Each row was made from one small tree. The marks that hang from a mark follow it in brackets, in alphabetical order. Every link used is in the known rows. Write each row's tree.
Known rows
pefi(tetol(dapev(ragun))): [-0.04 -0.59  3.75 -1.23 -0.40 -1.30 -0.97  0.31  0.46 -0.79 -1.23  2.51
 -2.80 -0.92  0.63 -0.02  0.73 -0.80  0.26 -0.33 -2.00 -0.71]
dapev(ragun tetol): [ 1.42 -2.72  1.63  0.42 -0.33  0.04  0.42  0.09  0.77 -2.03 -1.28 -0.37
 -1.21  0.60  0.19  0.73  0.61 -1.09  1.33 -0.64  0.96 -1.83]
nevuzo(ragun): [-0.54  0.35 -1.57  0.53 -1.04  0.92 -0.56 -0.27  1.04 -2.38  0.64 -0.55
 -0.50 -1.97  0.28 -0.99  0.59  0.60 -0.27  0.50  0.96 -1.17]
tetol(dapev pefi): [-1.04  1.12 -0.77 -0.19  1.20  0.63 -2.06  1.03  1.50 -1.14 -1.10  2.78
 -4.42 -0.70 -0.14 -0.44  0.80 -0.58 -0.54 -0.95 -1.46  0.28]
potib(ragun(dapev pefi) tetol): [ 2.11  0.40  0.25  0.23  1.18 -1.36  1.29 -0.75 -3.41  2.73  1.33 -1.35
  0.27 -0.80 -1.27 -1.44  2.17  1.80 -1.20 -0.28  1.62  3.19]
pefi(tetol(dapev potib)): [-0.48  1.85  3.27 -1.30  1.12 -0.28  0.15  0.88  2.58 -0.02 -1.31  2.78
 -2.36 -0.57  0.21  0.43  1.22  0.74 -0.90 -3.95 -2.99  0.67]
tetol(dapev(ragun(pefi)) potib): [-1.66  0.65  2.46  1.12  0.51 -0.89  1.40  1.78  0.60 -1.85 -2.98  3.40
 -1.61 -2.20  0.60  0.27  3.00  0.03  0.37 -1.66 -0.09  0.63]
dapev(tetol): [ 1.47 -1.47  0.22 -0.18  0.76  1.22  0.61  0.40  1.09 -0.68 -0.01 -0.94
 -0.89  1.20 -0.68  0.28  0.09  0.09  0.46 -1.84  0.68 -1.09]
dapev(ragun tetol(potib)): [ 1.11 -1.45  2.51  1.16  0.29 -0.13  1.79  0.20  2.35 -2.59 -2.83  0.14
 -1.43  0.22  0.51  1.68  0.89 -0.58  0.97 -2.95  0.26 -1.51]
ragun(pefi): [-0.21  1.71 -0.61  0.67  0.46 -0.05  0.23  1.17 -2.51  0.41  1.10  0.18
  0.81 -0.27 -0.48 -0.53  0.43  0.43  0.24  0.77  0.71  0.70]
pefi(tetol(potib)): [ 0.33  3.06  2.55 -0.53  0.88 -0.86  0.15 -0.28  0.98  0.53 -0.05  0.54
 -0.57  0.24  0.23  1.02 -0.63  0.35 -0.53 -2.80 -2.34  0.59]
dapev(ragun(pefi)): [-0.08  0.46  0.81  1.02 -0.41 -1.39  0.49  0.77 -3.04 -0.87 -0.32  0.89
  0.28 -1.00  0.35  0.01  0.95 -0.62  0.99  1.88  0.95  0.08]
tetol(dapev potib): [-1.64  0.14  1.59 -0.17  1.22  0.14  0.93  1.01  3.42 -1.29 -2.67  2.90
 -2.26 -1.15  0.19  0.19  2.35  0.54 -0.84 -3.67 -1.11  0.57]
nevuzo(ragun(dapev) tetol(pefi potib)): [-0.34  4.20  0.36  1.30 -1.01 -0.65 -1.38 -1.41  2.56 -3.41 -0.97 -0.32
 -3.49 -1.92 -2.17  0.65  3.60 -0.36 -2.78 -0.61 -1.82  1.50]
dapev(ragun): [-0.01 -1.10  1.13  0.45 -1.07 -1.08  0.12 -0.18 -0.41 -1.42 -1.29  0.69
 -0.44 -0.82  0.83  0.82  0.38 -1.01  0.84  1.18  0.42 -0.88]
ragun(potib(tetol)): [ 1.55 -2.81 -0.02 -2.40  1.14  0.35  0.97  0.03 -0.03  2.73 -0.93 -1.87
 -0.38  2.21 -0.11 -0.38  2.07  1.20 -0.28  0.34 -0.79  2.10]
ragun(potib): [ 0.66 -1.41 -0.15 -1.57  1.29 -0.29  1.33  0.00  0.98  1.79 -0.69 -2.21
  0.30  1.44 -0.48 -0.01  0.00 -0.22 -1.20  2.04 -0.85  0.52]
pefi(tetol(potib(ragun))): [ 0.06  2.59  1.20 -0.35  0.92 -2.11  1.64 -1.76  0.57  0.33 -0.68 -0.45
 -0.12 -1.35 -0.63  0.14 -1.83 -0.48 -2.35 -3.00 -0.98  0.24]
potib(ragun tetol): [ 0.37 -1.55 -1.37 -0.56  0.22 -0.64  0.98 -1.20 -1.09  0.92 -0.64 -0.58
 -0.04 -0.98 -0.17 -1.57  0.76  1.11 -0.62 -1.41  1.72  1.21]
potib(ragun(pefi) tetol): [ 0.30 -0.05 -1.75 -0.10  0.66 -0.61  1.14 -0.14 -3.66  1.48  0.56 -0.60
  0.36 -1.30 -0.50 -2.13  1.23  1.18 -0.44 -0.51  2.35  2.27]
nevuzo(tetol(dapev potib)): [-2.42  0.36  2.21 -0.47 -0.29  0.15  0.77  0.31  3.33 -2.47 -3.43  2.22
 -2.25 -0.92 -2.02 -0.56  4.31 -0.23 -1.69 -2.86 -2.05  1.68]
nevuzo(ragun(pefi(tetol(potib)))): [-0.44  5.11  0.51  0.47  0.73  0.20 -0.22  0.27 -0.81 -1.27  1.38  0.22
 -0.39 -2.08 -0.03 -0.37  0.37  1.32 -0.71 -1.69 -0.67  0.09]
pefi(tetol(potib(ragun(dapev)))): [ 1.56  3.12  3.13 -0.06  1.33 -2.89  1.59 -2.21  0.88  1.64 -0.01 -1.21
 -0.31 -0.87 -1.16  0.76 -0.91  0.29 -3.17 -2.57 -1.29  1.13]

Which tree is each row?
[ 3.32 -0.29  0.55 -1.80  1.83 -0.93 -0.86 -0.15  0.11  3.52 -0.19 -1.84
 -3.16  2.61 -0.66  0.50  2.31  1.02 -1.29  1.20 -2.01  3.52]
ragun(dapev potib(tetol(pefi)))
[ 1.93 -1.83  0.16 -0.75  1.80  0.03 -0.12  0.34  1.56 -0.98 -1.97 -1.71
 -3.32  1.72 -0.30  1.17 -0.66 -1.89 -0.05  1.22 -0.76 -1.01]
dapev(ragun(potib) tetol(pefi))
[ 2.11  4.88  4.29 -0.04  2.20 -1.85  0.42  0.19 -1.41  2.19  1.23  0.06
 -0.24  0.48 -1.00  1.11  0.88  1.38 -1.33 -1.35 -2.43  2.58]
ragun(dapev pefi(tetol(potib)))
[ 0.74  2.23  2.45 -0.29 -0.01 -1.88 -0.67  0.59 -3.67  0.21  1.05  0.69
 -0.02 -0.38  0.27  0.28 -0.41 -0.63  0.93  1.52 -0.76 -0.06]
dapev(ragun(pefi(tetol)))
[ 1.03 -2.45 -1.44 -1.48  0.03  1.23  0.30 -0.11  1.16  0.97 -0.12 -2.41
 -0.80 -0.01  0.24 -1.14  2.63  2.34 -0.71  0.97  0.22  0.86]
nevuzo(ragun(potib(tetol)))
[-2.63  0.92 -0.96  0.00 -1.08  1.01 -0.79  0.88 -0.04 -3.47  0.09  1.14
 -2.26 -3.02 -2.77 -2.65  4.91  0.49 -1.42  0.96 -0.03  1.05]
nevuzo(ragun(pefi) tetol(dapev))
[ 0.84  2.00  0.01  0.91  2.01  0.98 -0.24  0.43  2.77 -1.89 -1.40  0.52
 -3.50  0.74 -0.07  1.38 -0.11 -0.47 -0.30 -4.08 -0.89 -0.42]
dapev(tetol(pefi potib))
[ 2.98  2.11  3.08 -1.94  2.68 -2.00  0.78  0.16 -2.14  4.70  2.08 -2.82
  0.24  2.43 -1.88 -0.01  0.26  0.78 -2.00  2.78 -2.44  2.66]
ragun(dapev pefi(tetol) potib)
[-2.24  1.68 -0.01  0.76  1.76 -0.70  2.31  0.47  0.64 -0.78 -1.94  2.32
 -1.04 -3.00 -1.12 -0.94  1.32  0.49 -1.84 -2.94  1.29  1.12]
tetol(dapev potib(ragun(pefi)))
[ 0.50 -1.15  0.80 -0.51  0.79 -1.36  1.40  0.89 -1.99  0.97 -1.17 -1.42
  0.42  0.17 -0.15  0.08  0.61 -0.97  0.12  3.93  0.25  0.60]
dapev(ragun(pefi potib))
[-0.94 -1.00 -1.23 -1.33 -1.14  0.58  0.43 -1.01  1.65 -1.55 -0.97 -3.20
 -0.47 -0.45 -2.60 -1.43  2.59 -0.26 -2.44  3.21 -0.94  0.86]
nevuzo(ragun(potib) tetol)
[ 2.54  3.70  3.06 -0.62  1.46 -1.62 -0.58  0.14 -3.22  2.78  2.69 -0.65
  0.11  0.77 -1.28  0.13  0.51  0.96 -0.83  1.04 -1.60  2.02]
ragun(dapev pefi(tetol))
[ 3.15 -2.25  2.05 -2.06  1.56 -0.96  1.10 -0.11  0.31  4.34 -0.35 -2.60
 -0.53  2.55 -0.74  0.07  3.16  1.85 -1.41  0.90 -1.15  3.24]
ragun(dapev potib(tetol))
[ 0.13 -0.14 -0.65 -1.16  0.74  0.94 -2.45  1.43  0.62  0.12 -0.86  3.40
 -5.09  0.04  0.59 -1.00  3.18  0.85  0.48 -2.24 -1.23  2.02]
potib(tetol(dapev pefi))
[-0.60 -2.13  1.53 -1.09  1.28 -0.81  1.34  1.68 -0.36  0.39 -2.19  0.76
 -1.26 -0.48 -0.26 -0.57  2.46 -0.46 -0.13  2.62 -0.59  0.77]
tetol(dapev(ragun(pefi potib)))
[ 2.15  1.91  2.67  1.00  2.68  0.10  1.96  0.92  0.60  0.29  0.46 -0.97
 -0.52  1.21 -1.61  1.24  2.07  1.24 -0.78 -2.89 -0.04  1.36]
ragun(dapev(tetol(potib)) pefi)
[ 0.57  1.53 -1.39  1.25  2.18 -0.18  1.02 -0.84  2.61 -2.14 -1.60 -0.37
 -3.13 -0.89 -0.93  0.38 -1.66 -1.00 -1.76 -4.33  0.72 -0.78]
dapev(tetol(pefi potib(ragun)))
[ 1.67 -0.64  0.17 -0.68  0.94 -0.44  0.75 -1.08  2.11  1.12  0.45 -2.99
 -0.44 -0.39 -1.09  0.16  1.48  0.97 -2.47  3.07 -0.49  0.42]
nevuzo(ragun(dapev potib))
[ 1.91 -4.35  1.65 -1.07  1.03 -0.02  1.99  0.07  1.78 -0.19 -2.00 -2.60
 -0.90  1.79 -0.65  0.61  0.34 -1.26 -0.02  1.10 -0.13 -1.37]
dapev(ragun(potib) tetol)
[ 0.35  0.52 -2.94  0.00  0.48 -0.62 -0.60 -0.99 -1.21  0.40 -0.46  0.15
 -2.70 -0.80 -0.02 -1.35 -0.10 -0.09 -0.82 -1.39  0.74  1.68]
potib(ragun tetol(pefi))
[-1.58  1.86 -1.76  0.57 -1.78  0.57 -0.70  0.03 -1.76 -2.97  0.96 -0.94
 -0.21 -2.12 -2.55 -2.00  3.27  0.28 -1.05  2.13  0.58  0.65]
nevuzo(ragun(pefi) tetol)
[-1.46  2.62  0.24  0.28  1.66  0.26 -0.65  1.17  3.27 -1.69 -2.46  3.74
 -4.80 -1.10  0.49  0.38  1.56 -0.25 -0.96 -3.71 -1.98  0.77]
tetol(dapev pefi potib)
[ 1.38 -1.11 -0.29 -1.72  1.81  0.23  1.04  1.20 -2.38  3.41  0.05 -1.82
  0.06  2.06 -0.48 -0.88  2.54  1.92 -0.03  1.43 -0.04  2.99]
ragun(pefi potib(tetol))
[-1.45  1.32  1.59  0.66  0.45 -0.86 -0.61  1.07  3.04 -3.02 -4.09  4.25
 -5.02 -2.04  1.12  1.34  1.62 -1.36 -0.09 -2.40 -1.39  0.05]
tetol(dapev(ragun) pefi potib)
[ 0.63  1.42  1.62  1.05  1.02 -2.35  2.55 -1.53  1.56  0.39 -1.52 -0.92
  0.09 -1.61 -0.99  0.50  0.16  0.22 -3.08 -2.00  0.45  1.30]
tetol(potib(ragun(dapev)))
[ 1.66  0.90 -0.46 -0.22  1.44 -0.30  0.87 -0.09 -0.53  1.60  1.60 -3.07
  0.25 -0.59 -1.53 -0.78  1.80  1.57 -2.28  3.78 -0.04  1.20]
nevuzo(ragun(dapev pefi potib))
[ 1.44 -2.28  0.74 -1.05  0.49 -1.21  1.27  0.90 -2.75  2.25 -1.17 -1.38
 -0.14  1.09  0.41 -0.50  2.88  0.79  0.86  2.35  0.60  2.41]
dapev(ragun(pefi potib(tetol)))
[-1.11  1.51  2.00 -0.90  1.50 -1.32  1.18 -0.49  2.50 -0.24 -1.78  1.66
 -1.96 -2.09 -0.60 -0.49 -0.49  0.00 -2.63 -4.35 -1.60  0.47]
pefi(tetol(dapev potib(ragun)))
[-1.43 -1.01  2.99  0.33  0.05 -0.87  1.22  0.79  3.01 -2.60 -4.02  3.45
 -2.54 -1.79  1.09  1.13  2.30 -0.22  0.20 -2.72 -0.61 -0.09]
tetol(dapev(ragun) potib)
[ 0.71 -2.04  0.20 -2.48  2.20  0.91  1.06  2.09 -0.81  2.84 -0.84  0.26
 -1.90  1.26 -0.58 -1.90  4.32  2.27 -0.31  0.26 -0.59  3.19]
ragun(pefi potib(tetol(dapev)))
[-3.12  2.87 -0.81  0.52 -0.80  0.81 -1.77  0.21  4.18 -5.18 -2.38  2.42
 -5.60 -3.21 -1.52 -0.93  4.02 -0.72 -2.34 -2.21 -1.95  0.84]
nevuzo(ragun tetol(dapev pefi potib))
[-2.27  2.46 -0.22  0.78  0.02 -1.68  2.18 -0.63 -1.14 -1.72 -1.75 -0.91
  0.82 -2.12 -3.32 -1.31  1.54 -0.74 -2.76 -1.16  0.75  2.25]
nevuzo(tetol(potib(ragun(pefi))))
